Each row comes from the steps of one walk. Every step used is in the known rows, and no mark comes twice. Write the walk behind each row, first mark first.
Known rows:
A > W: [ -5  -3   4   1   7   0  -2   7   3   2  -2   7  -1  -2   1  -1   4  -2
   6   3  -2   1  -8  -3   2  -2  -1  -5   2  -6   2   1   3  -1   4   0
   0  -2  -2  -4 -10  -6  -7   4  -2  -2   9  -1  -5   3   9  -3  -4   5
   2  -4   1  -7   3   5  -3  -3   0   1]
X > U > C: [-10  -8  11  10   7  -3  -6   5   4   0  -1   8  25  -1  -1   0   2   1
   0  -4   2   5  -6   2  -6  -2   4  -4  -5  -4  -3  -3  40   7   4   4
   0  -4  -2   6  -5 -14 -13   6   1  -1  -5   0  -4  -3  -3   0  -2   7
   5  -8  -2  -4   5   3   1  -4   7  -1]
W > A > U: [-12  -4   2  -3 -11   9  -4   7   5  -4  -2   7   7   0   1   0   3  -3
  -4   8  -1   0  -7  -3  -8  -4  -2 -17  -5 -10  -7  -3 -10   1   0   1
   4  -4  -2   2  -6  -4  -9  -2 -10 -11  -4   0  -3   2  -7   6   1   8
   3  -5   6  -4   3   7   2  -2  14  -4]
Y > W: [-4 -2  3  5  1  2 -3 12  3  5  1  7  5 -3  3  1  3  0  0  5 -2 10 -5  3
 -3 -5  1 -6  6 -2 -9  2 10 -2  5  6  0 -2 -2 -7 -4 -6 -2  3  0 -3 15 -4
 -4 -1  7 -3 -2  7  4 -4 -4 -4  5  1  2  1  4  6]
D > Y > W > X > U > B: [-12  -6   9  10   2   0  -9   5   6   5  -3  13  19  -6   0  -4   2  -4
  -8   6  10  17 -13   4  -6  -7  -3 -17   0  -6  -7  -4  26   4   2   9
   0  -2   3  -9  -2 -13  19   5   0  -1   1 -10  -3  -6  -3   3   5   7
   4  -3   6  -8  10  -2   6  -7   8   0]
C > U > X: [-11 -10   6   1 -14   4   8   5   6   0   1   6  23   1   1   3   1  -1
  -3  -7  -1   3  -6   2   0  -6  -6  -4   1  -3  -5   4 -16  -2  12   7
   0  -7  -1   9 -12   1 -11   3  -1  -3  -4   0  -5   8  11  11  -1  12
  16  -7  -2  -3   6   5   1   1   3   3]
Y > W > X > U: [-13  -1   8   2   6  -5 -15   8   1  10  -2  14   8  -4   3  -6   2  -4
  -3   1   1  12 -11   3  -2 -11   2 -12   5  -5  -9  -3  33   9   2   5
   0  -2  -1  -5   2 -15   3   5  -1  -4   4  -6  -4  -6   0  -4  -1   6
  14   1   2  -7   5   3   4  -9   4   2]
B > U > A > W: [ -7  -3   8   8   6  -8  -5   9  -3   1   2   7   9  -5   1   5   3   4
   8  13   3   1 -15  -3   0  -4  -3  -9  -3  -3  -1   2   4   1   1  -7
   1  -5  -5   1  -1 -12 -18   5   1   1   4   0  -3   7  21   6  -5  10
   2  -4  -5  -7   3   7  -2  -4   6 -11]
P > U > A > W: [-11  -2   6   5   1   2  -6   9  -3  -6   5  11  15  -1  -2   2   5   1
   2  10   2   3 -12  -2  -6  -5  -4  -6  -5  -8   3   3  28  -1  -1  -7
   0  -4  -2  -3  -3 -11 -15   6   2   2   3  -1  -4   0  -1   5  -5  11
   2  -4   1  -8   2   7  -5  -2  10  -8]
W > X: [ -4  -1   4   2   0   2  -4   6   0   6  -3  11   2   1   1  -2   2  -1
  -4   0  -2   4  -7   1  -3  -8  -2  -9   0  -2  -6  -3  18   1   1   3
   0  -2  -1   5  -2 -15   6   0  -4  -2   0  -1  -4   4  -1  -3   1   5
   6   1   2  -5   1   7   1  -6   3   1]
J > W > X > U > B: [ -9  -5  10   4   0   4  -8  11   7   7  -5  14   7   2   3  -4   1  -4
  -4  -1   6   4  -7   2  -6  -6  -6 -12  -8  -6  -9  -3  16   7   1   4
   0  -1  -3   6  -3 -13   4  -3   3   0  -8   0  -4  -1  11   5  -1   2
   9   3   4  -2   3   3   0  -6   7  -9]
X > U > J: [-10   2  11   6 -13  -6 -15   8   3   3  -2   6  29   0   0  -1   2  -3
  -8   6   3   4  -4   1   2  -6   3  -7  -6  -5  -2   0  49  14   2  -1
   0  -3  -3   0  -9 -10  11   0   1   0  -1   0  -4  -3   3   3  -2  10
   5  -5   3  -4   6   3   1  -4   6   1]
U > C: [ -1 -10   6  11   6   4   2   8   3   0  -1   7  18  -1   0   2   2   0
   3  -2  -1   3  -6   1  -5   0   4  -2  -3  -2  -4  -2  28   0   3   7
   0  -4  -3   8 -10 -12  -8   1  -1  -1  -4   0  -4   4  -3   2  -1   6
   1  -6  -6  -3   5   4   0  -1   4   0]
D > Y > W > A > U > B: [-10  -9   1   6 -11  14   1   7  11  -6   0   7  24  -5   0   0   3  -5
  -5  17   9  11 -13   0 -11  -1  -3 -23  -2 -11  -7   0 -13  -3   1  10
   5  -4   0 -10  -8  -1  12   0  -7  -7   5  -8  -2  -3  -4  14   5   8
  -4  -7   6  -6  11  -3   6   0  16  -1]
X > U > Y: [-10   1   9   3 -10  -2 -12   9  -1   2  -1   9  33  -2   1  -1   3  -2
  -5  15   2   4  -5   2  -1  -9  -5  -3  -7  -5   3  -3  22   5   1   6
   0  -4  -3   0  -7 -15  11   4   2   0   2   2  -4  -1   6   1  -3   6
  12  -6   4  -4   7   2   2  -3  11   0]
P > U: [-14  -2   6   1  -8  -1  -5  10   2   0   4  10  30   2  -2   2   4   3
  -3  -2  -1   7  -6   1  -7  -4  -1  -3  -4  -4  -3   0  21  -3  -1  -5
   1  -3   1   0   1 -10   0   1   0  -1   1   1  -6  -3  -9  -2   0   6
  -1  -4   2  -4   2   6   0   2   7  -2]
D > Y: [ -5  -2   4   5  -3   3   2   4  -1   0  -4   6  17  -5  -1   0   1   3
  -5   5   2   9  -3   1  -4   1  -2  -8  -3  -1   1  -2   1  -1   5   3
   1  -2   6  -4  -8 -12  19   5  -3  -1   5  -2  -3   4   5  -3   4   7
  -6  -8   1  -6   8   3   3   4   8   5]
J > W > X: [ -2  -2   5   1   5   9  -1  13   0   8  -4  12   7   2   5  -3   2   0
   2   2   1   3  -5   0  -1  -4  -5  -8  -1  -2 -11  -2   7   4   2   5
   0   0  -1   7  -5 -16   6  -1   0  -2   2   1  -4   2  14  -1   1   1
   8   5  -3  -2   3   6   0  -3   3  -5]
A > W > X: [ -4  -3   4   2  10   0  -5   5   0   4  -3  12  -4  -1   2  -5   3  -3
   5   2  -1   0 -11  -3   1  -8  -1  -9   5  -9   0  -1  14   1   1   2
   1  -1  -1   0  -7 -12  -3   2  -5  -1   2  -2  -4   3   2  -1  -2   3
   8   2   4 -10   1   7  -2  -9  -2  -2]
Y > W > A: [ -3  -4   1   2   4   1   0  11   5  -4   1   7  10  -1   3  -2   2  -2
  -3  11   0  12  -8   3  -7  -4  -2 -12   8  -6 -11   0   5   1   2   6
   2  -4   0  -4  -4  -4  -1  -1  -6  -5   7  -6  -2  -1   6  -3   2   5
   6  -3  -3  -6   5   3   4   0  14   2]
X > U > J > W > A: [ -8   2  10   1  -8   1  -8  13   5  -3  -4   6  39   3   4  -4   1  -3
  -7  15   5   5  -5   1  -3  -2  -2 -13  -5  -9  -6  -1  32  18   1   1
   2  -3  -3   0 -10  -9  18  -8   0  -1  -6   0  -2  -5  15   3   1   6
   7  -1   2  -3   9   5   3  -2  18  -9]
Y > W > A > U > P: [ -9  -6   2   0 -10  13   0  13   9 -11   3  10  61  -3   2   2   2  -8
   0   8   2   6 -11   0  -2  -6   0 -21   0 -10  -9  -2 -14   0   0  11
   3  -5  -1  -7  -9   0   1  -1  -7  -7   8  -5  -4   1   6   3   0  13
   0  -3   4  -5   5  -1   4  -2   9  -2]
U > J > W: [  0   1   7   7 -10   8  -2  17   3   4  -3   6  29   1   4   2   1   0
  -2   9   2   2  -2   0   2  -1   0  -5  -5  -2  -6   3  23   9   3   2
   1  -2  -5   1 -14  -9  14  -6   4   3   6   2  -4   3  17   5  -1   6
   3   0  -3   0   7   2  -1   3   4  -2]
D > Y > W: [ -5  -3   4   8   3   3   1   8   0   3  -1   7  22  -6   1   1   3   2
  -2   9   4  16  -5   3  -4  -1   1  -9   5  -2  -4   0   1  -2   6   8
   1  -2   4 -11  -7  -9  17   7  -1  -2  16  -7  -3  -3   7  -2   3   7
  -1  -8  -1  -6  10   0   4   3   7   9]
D > Y > W > A > U > J: [-11  -2   3   8 -18  11  -5   7   4  -6   0   5  51  -5   1   0   3  -4
  -6  24   8  10 -10   1  -3  -1   3 -21   1 -11  -7   0  13   9  -1   9
   5  -4   1 -14 -13  -5  26  -1  -7  -6  10  -9  -3  -4  -2  13   5  12
   1  -6   4  -8  14   0   7  -1  14   0]
W > X > U > Y: [-10   0   9   2  -5  -1 -14   8  -3   7  -2  13  30   0   1  -3   3  -3
  -7  12   3   6  -9   2   0 -13  -6  -7  -4  -6   0  -6  31   6  -1   8
   0  -3  -3   4  -4 -22  13   3  -1   0  -6   0  -4  -1   1   1   0   5
  18   1   5  -5   5   4   2  -9   8  -4]
C > U > A: [-10  -5   5   6  -7   5  -3   9  -3  -5   1   6   8   0   0   4   1  -1
  -6   8   0   4  -8   2  -4  -4  -8  -6   1  -1  -4   1  -4  -3  10   9
   0  -7  -4  10  -6 -11 -17   6   1  -5  -6   1  -2   9  15   9  -1  14
   2  -7  -1  -3   4   5   1   1  13   2]

Write each row's walk:
[ -9  -2   4   4 -24   9  -8   8   5  -4   0   7  33   0   1   1   3  -6
  -8  15   2  -1  -7  -2  -3  -4   2 -17  -6 -10  -7  -2  19   9  -3   1
   4  -4  -4  -1 -12  -4   5  -6  -8  -6  -4  -1  -5   1  -7  12   1  10
   4  -2   8  -4   6   6   2  -3  12  -4] | W > A > U > J
[-10   0  10   5  -3  -2 -13  15  -1   3   1  11  34  -4   3  -1   3  -2
  -3  20   2  12  -8   4   0 -10  -3  -4   2  -4  -3  -2  25   5   3  11
   0  -3  -4  -9  -5 -14  11   6   3   0  11  -3  -4  -6   8   2  -4   6
  16  -5  -1  -4   8  -3   3  -3   8   3] | X > U > Y > W
[-11  -2   6   5   7   3  -9   8  -4  -3   4  15  14   2  -2   0   4   1
   3   8   2   3 -13  -1  -4  -9  -5  -9  -2  -9  -1   0  41   1  -4  -4
   1  -2  -2   0   1 -17 -10   5   0   2  -3  -2  -6   1  -5   3  -5   9
   7   2   2  -9   1   9  -4  -8   7 -11] | P > U > A > W > X
[ -9 -13   3   8   1  12  -1  10   7  -6   3   8  30  -3   1   0   4  -4
   2  10   2   5 -11   0  -9  -1   5 -16   1 -10 -10  -2  14   4   0  13
   4  -4  -6  -3  -7  -5 -13  -1  -7  -9   2  -6  -3  -3  -8   9   0   8
   9  -5  -2  -6   7   2   4  -3  11  -3] | Y > W > A > U > C
[-12  -9  10   8  16  -5 -10   3   2   3  -3  13  18  -1   0  -6   3  -4
   9  -4   3   3 -13  -2   0  -7   4  -8   0 -12   0  -5  46  12   0   7
   0  -2  -2   3  -8 -19 -15   5  -2  -1  -8  -3  -4  -3  -5   4  -3   5
  13  -2   3 -11   5   6  -1 -13   0  -6] | A > W > X > U > C
[ -6  -3   4   7   4   5  -2   6  -2   6  -2  12  19  -5   2  -2   2   0
  -3   6   3  16  -9   3  -3  -6  -1 -12   7  -4  -5  -3  11   1   3  10
   1  -1   4 -10  -4 -16  24   5  -4  -2  11 -10  -3  -1   3  -1   5   5
   4  -3   0  -8   9   1   5  -4   5   6] | D > Y > W > X
[-11   2  10   6 -12  -5 -17   6   1   7  -3  10  27   0   1  -3   2  -6
 -10   4   3   7  -7   2   2 -10   2 -11  -4  -7  -4  -4  56  15  -1   0
   0  -2  -2   4  -5 -17  17  -1  -1   1  -9  -2  -5  -2  -3   4   1   8
  12   2   6  -6   5   6   2  -9   5  -4] | W > X > U > J
[-10   1   8   6 -16   7  -7  18   3   1   4   8  56   2   2   3   3   3
  -3   6   5   4  -4   0  -2  -2   1  -2  -7  -4  -5   4  34   8  -1  -3
   1  -4  -2  -1  -8 -11  17  -7   6   5   4   2  -5  -6   6   6  -2   6
   1   2  -2  -1   6   4  -2   3   7  -8] | P > U > J > W
[ -8  -4   7   7   9  -8  -9   6  -6   5   0  11   5  -2   1   2   3   3
   6  10   3   3 -18  -3   0  -7  -4 -13   0  -6  -4  -2  13   3  -2  -6
   1  -4  -4   4   3 -18 -15   4   0   1  -3  -1  -3   8  16   5  -2   8
   8   2  -4  -8   2   9  -3 -10   4 -14] | B > U > A > W > X
[-12  -1   9   1   3  -4 -16   6  -3   4  -3  14  27  -1   2  -6   4  -3
   4  16   3   2 -12  -2   4 -11  -5  -6  -1 -13   5  -5  27   8  -1   8
   0  -3  -4  -2  -8 -19   7   5  -1   2  -1  -1  -5  -2   5   1  -4   4
  19   1   8 -10   6   3  -1 -13   3  -5] | A > W > X > U > Y
[ -4  -3   3   4   6   3  -5  10   1   8   0  11   6  -3   4  -3   3  -2
  -1   3  -1  10 -10   3  -3  -8   1 -10   9  -3 -10  -1  20   1   2   8
   0  -2  -1  -4  -2 -12   0   3  -2  -4   9  -6  -4   1   2  -4   0   5
  12   2  -2  -6   5   3   3  -5   2   4] | Y > W > X
[-10  -6   6   5  -9   4  -3  11   9  -1   5  11  27   0  -3   3   3   0
  -8  -3   5   5 -11   1 -10  -4  -3  -6 -10  -4  -3   1  24  -8  -2  -3
   1  -5  -2   0  -1  -5   1  -1   1   4  -2   0  -5  -2 -12   5  -1   6
  -6  -4   4  -3   2   3   0   2   7  -7] | P > U > B
[-10  -8  10  10   7  -2 -10   4   1   4  -3  12  24   0   0  -3   2  -2
   0  -4   2   5  -9   2  -4  -7   3  -8  -3  -5  -5  -6  52  10   0   7
   0  -3  -2   9  -2 -21  -8   4  -1   0 -11  -1  -3  -1 -11   3   1   7
  12  -2   0  -6   4   5   2 -10   5  -4] | W > X > U > C
[ -9  -4   4   6 -14  14  -9  17   0   4   4   9  33  -4   2   4   4  -1
   1  24   2   3 -11   0  -1  -8   0  -8  -2  -5  -5   0  -1  -1   2  14
   2  -4  -7  -9 -10  -9   7   5   0  -5  16  -3  -6  -1   3  10  -6  10
  15  -4   1  -3  10  -3   2  -2   3   1] | A > U > Y > W
[-12   0   9   5   9  -3 -11   6  -1  -4  -2   7  -4  -2   0  -1   3  -2
   3  12   2   2  -8  -2  -2  -6  -3  -9  -5  -8   2   0  25   7   3  -2
  -1  -3  -3  -3  -6 -11 -18  11   2  -2  -1  -1  -4   2  11   2  -7  12
   6  -7   2  -8   3   4  -2  -6  10  -4] | X > U > A > W
[ -9  -8  12   8  11   3  -7  11   1   5  -4  11  25   2   2  -4   1   1
   5  -3   5   5  -5   1  -4  -4   2  -6  -4  -4  -8  -6  36  13   2   9
   0  -1  -5  10  -6 -23  -2   0   3  -1 -11   0  -3  -3   5   5  -1   2
  13   2  -3  -2   5   5   0  -7   5  -9] | J > W > X > U > C
[ -8  -5   3  -3 -14  14   1   9   9 -12   0   8  59  -1   0   2   2  -7
  -2   3   2  -3  -8  -2  -2  -4  -3 -19  -8  -9  -5  -4 -18   0  -2   7
   4  -6   0   3 -11  -2   2  -3  -8  -6  -4   0  -4   4   5   4   1  12
  -5  -4   5  -4   4   4   0  -2  12  -5] | W > A > U > P
[-13   0  10  10   8   1 -11   6  -7   4  -3  12  15  -6   0  -3   2   0
  -5  16   9  18 -10   5  -4  -7  -4 -16   2  -4  -6  -4  38   9   2   8
   0  -1   3  -7   1 -23  14  11   1  -3   2 -10  -1  -3   6   4   3  11
  10  -4   1  -8  11   1   6  -6  15   1] | D > Y > W > X > U > A
[  1   0   5   3  -8   8   1  14   5  -3  -2   6  34   3   5  -2   1  -2
  -6  16   3   3  -4   1  -1   0  -3 -10  -3  -7  -9   1  19  12   0   3
   3  -3  -3   3 -14  -7  18 -10  -2   1  -2   0  -3   2  13   5   2   4
   5   1  -2  -3   7   5   2   1  15  -6] | U > J > W > A
[-10  -5   9   5  -3  -1 -11   6   7   6  -3  12   2   1   0  -4   2  -7
  -9  -2   4   6 -12   2  -5  -9  -4 -14  -7  -6  -5  -4  31   3   1   2
   0  -2  -2   5  -1 -12   3   1  -1   0 -11  -2  -4   0  -7   2   1   5
   6   0   7  -5   3   3   4  -8   7  -5] | W > X > U > B
[-11  -2   6   6  -4   4  -6  12  -3  -5   5  10  22   1  -2   5   3   4
  -6   8   1   4  -9   1  -7  -4  -5  -6  -8  -2  -4   1  37  -3  -1  -5
   0  -5  -1   0   2 -14 -13   5   3   1  -2   0  -4   1  -5   3  -1  12
   0  -4  -1  -3   2   7   0   1  15  -6] | P > U > A
[ -6  -7   8   4  -9  -6   5   8   4   7   2   8  28  -3   1   8   2   6
   1  -6   3   4 -10   0   0  -7  -2  -7  -6  -2  -6   1  -5   1   2  -7
   2  -6  -2   4  -3  -2  -7   0   1   4  -2   1  -4   6  12   7   1   8
  12  -4  -9  -3   4   6   3   0   0  -7] | B > U > X
[-11  -2   5   7 -11   6  -8  16   0   1   8  13  57  -2   0   4   5   1
  -3  17   3  12  -9   3  -4  -9  -2   0   1  -6  -2   2  29  -4  -1   7
   1  -4  -5  -9  -3 -12  13   1   4   4  13  -3  -5  -6  -3   2  -3   6
  10  -2  -1  -4   7   0   1   1   7  -2] | P > U > Y > W
[ -7  -7   4  -3 -12  19  11  12   9  -3  -2   7  17   2   3   1   2  -1
   2   5   4  -3  -5  -3  -5  -4  -6 -16  -8 -11 -10   0 -21   5   1   1
   4  -3  -2   3 -13   3  -9  -4  -5  -4  -3   2  -3   2  12  17   0   8
  16  -1  -2  -2   7   5   2   0  11  -9] | J > W > A > U > X
[-10   0   6   2 -13   8  -4  17   5  -7   4   8  58   6   2  -1   3   2
  -7  12   6   7  -6   1  -6  -1  -3  -8  -4  -8  -8   1  35  10  -4  -3
   3  -3  -2   1  -8  -8  19 -11   0   3  -4   1  -2  -6   2   5   2   4
   2   2  -2  -3   6   7   1   3  17 -13] | P > U > J > W > A
[-12   3  10   6  -2  -6 -18   4   1   4  -3  12  26  -1   2  -7   3  -6
  -1   7   4   3 -13  -1   5  -9   2 -11  -1 -13   0  -2  53  16  -1  -1
   0  -2  -3  -2 -10 -15   8   0  -2   2  -3  -3  -4  -4   1   3  -4   7
  13   2   8 -11   5   6  -2 -13  -1  -5] | A > W > X > U > J
[-10  -3   4   1  -6   4  -5  15   1  -7   9  13  63   0   1   1   5   0
  -5  22   2  14 -11   4  -9  -6  -7  -7   3 -11  -6   0  25  -1  -5   7
   3  -6  -5  -9  -3  -9  15  -3  -2   2   5  -4  -4  -8  -5   3   1   4
  12  -1   0  -6   9   1   3   0  19  -5] | P > U > Y > W > A
[ -9  -8   3  -3 -15  13   7   6   8  -6   0   8  14  -1   0   2   3  -4
  -2   5   1  -1  -7  -2  -5  -6  -3 -18  -7 -12  -8  -1 -10   2   0   0
   4  -4   0   2 -10   3 -13  -2  -9  -5  -4   0  -3   5  -4  14   1   9
  16  -4   0  -4   4   6   3  -2  11  -5] | W > A > U > X
[ -8  -4   6   2 -15   6   0  15   5  -6  -1   6  45   5   5  -2   1  -5
  -7  12   3   5  -5   1  -3   1  -6  -8   3  -6  -9   2  -2   9   9  11
   2  -7  -6   8 -15  -6   9  -9  -3  -4  -9   1  -2   3  21  13   3   8
   6  -1  -1  -3   8   5   1   1  15  -4] | C > U > J > W > A
[ -9  -9   3   2 -14  12  -2   8  12  -6   0   7   5   1   0   1   3  -8
  -6   8   3  -1 -11  -2 -11  -3  -5 -20 -10 -11  -7  -2  -6  -3  -1   2
   4  -5  -4   1  -6   1  -9  -4  -9  -6  -6  -1  -4   3  -7  11   1   7
  -1  -3   9  -4   3   3   3  -2  14  -6] | W > A > U > B
[ -9  -8   4   6 -17  11  -4  10  10   1   0   6   1  -1  -1   5   3  -7
  -4   4   3  -3  -8  -2  -7  -4  -2 -14 -12  -5  -3   1  -4  -6   2   3
   2  -4  -5   2  -8  -2 -12   1  -2  -5   1   0  -6   3  -5  12  -4   9
  -3  -4   7  -2   3   2   1  -1   3  -2] | A > U > B
[ -8  -1   9   9 -16  -9  -9  10   2   6   2   6  45  -2   2   7   2   3
  -5   6   5   5 -10   0   1  -4   3  -7  -5   0  -5   0  27   7   0  -8
   2  -6  -6   3  -5 -10  10  -4   1   3   2   1  -5   2  11   5   1   8
   0  -2  -4  -2   4   5   2  -1   2  -6] | B > U > J
[ -6  -9   4   1 -12  17   1  15  12  -5  -2   8   9   2   3  -1   1  -5
  -1  11   5  -2  -7  -3 -10  -1  -6 -18 -11 -11  -9   0 -19  -1   0   5
   4  -2  -7   5  -9   0  -6  -6  -5  -6  -4   1  -3   0   9  13  -1   5
   0   0   4  -1   5   2   2   1  13 -12] | J > W > A > U > B
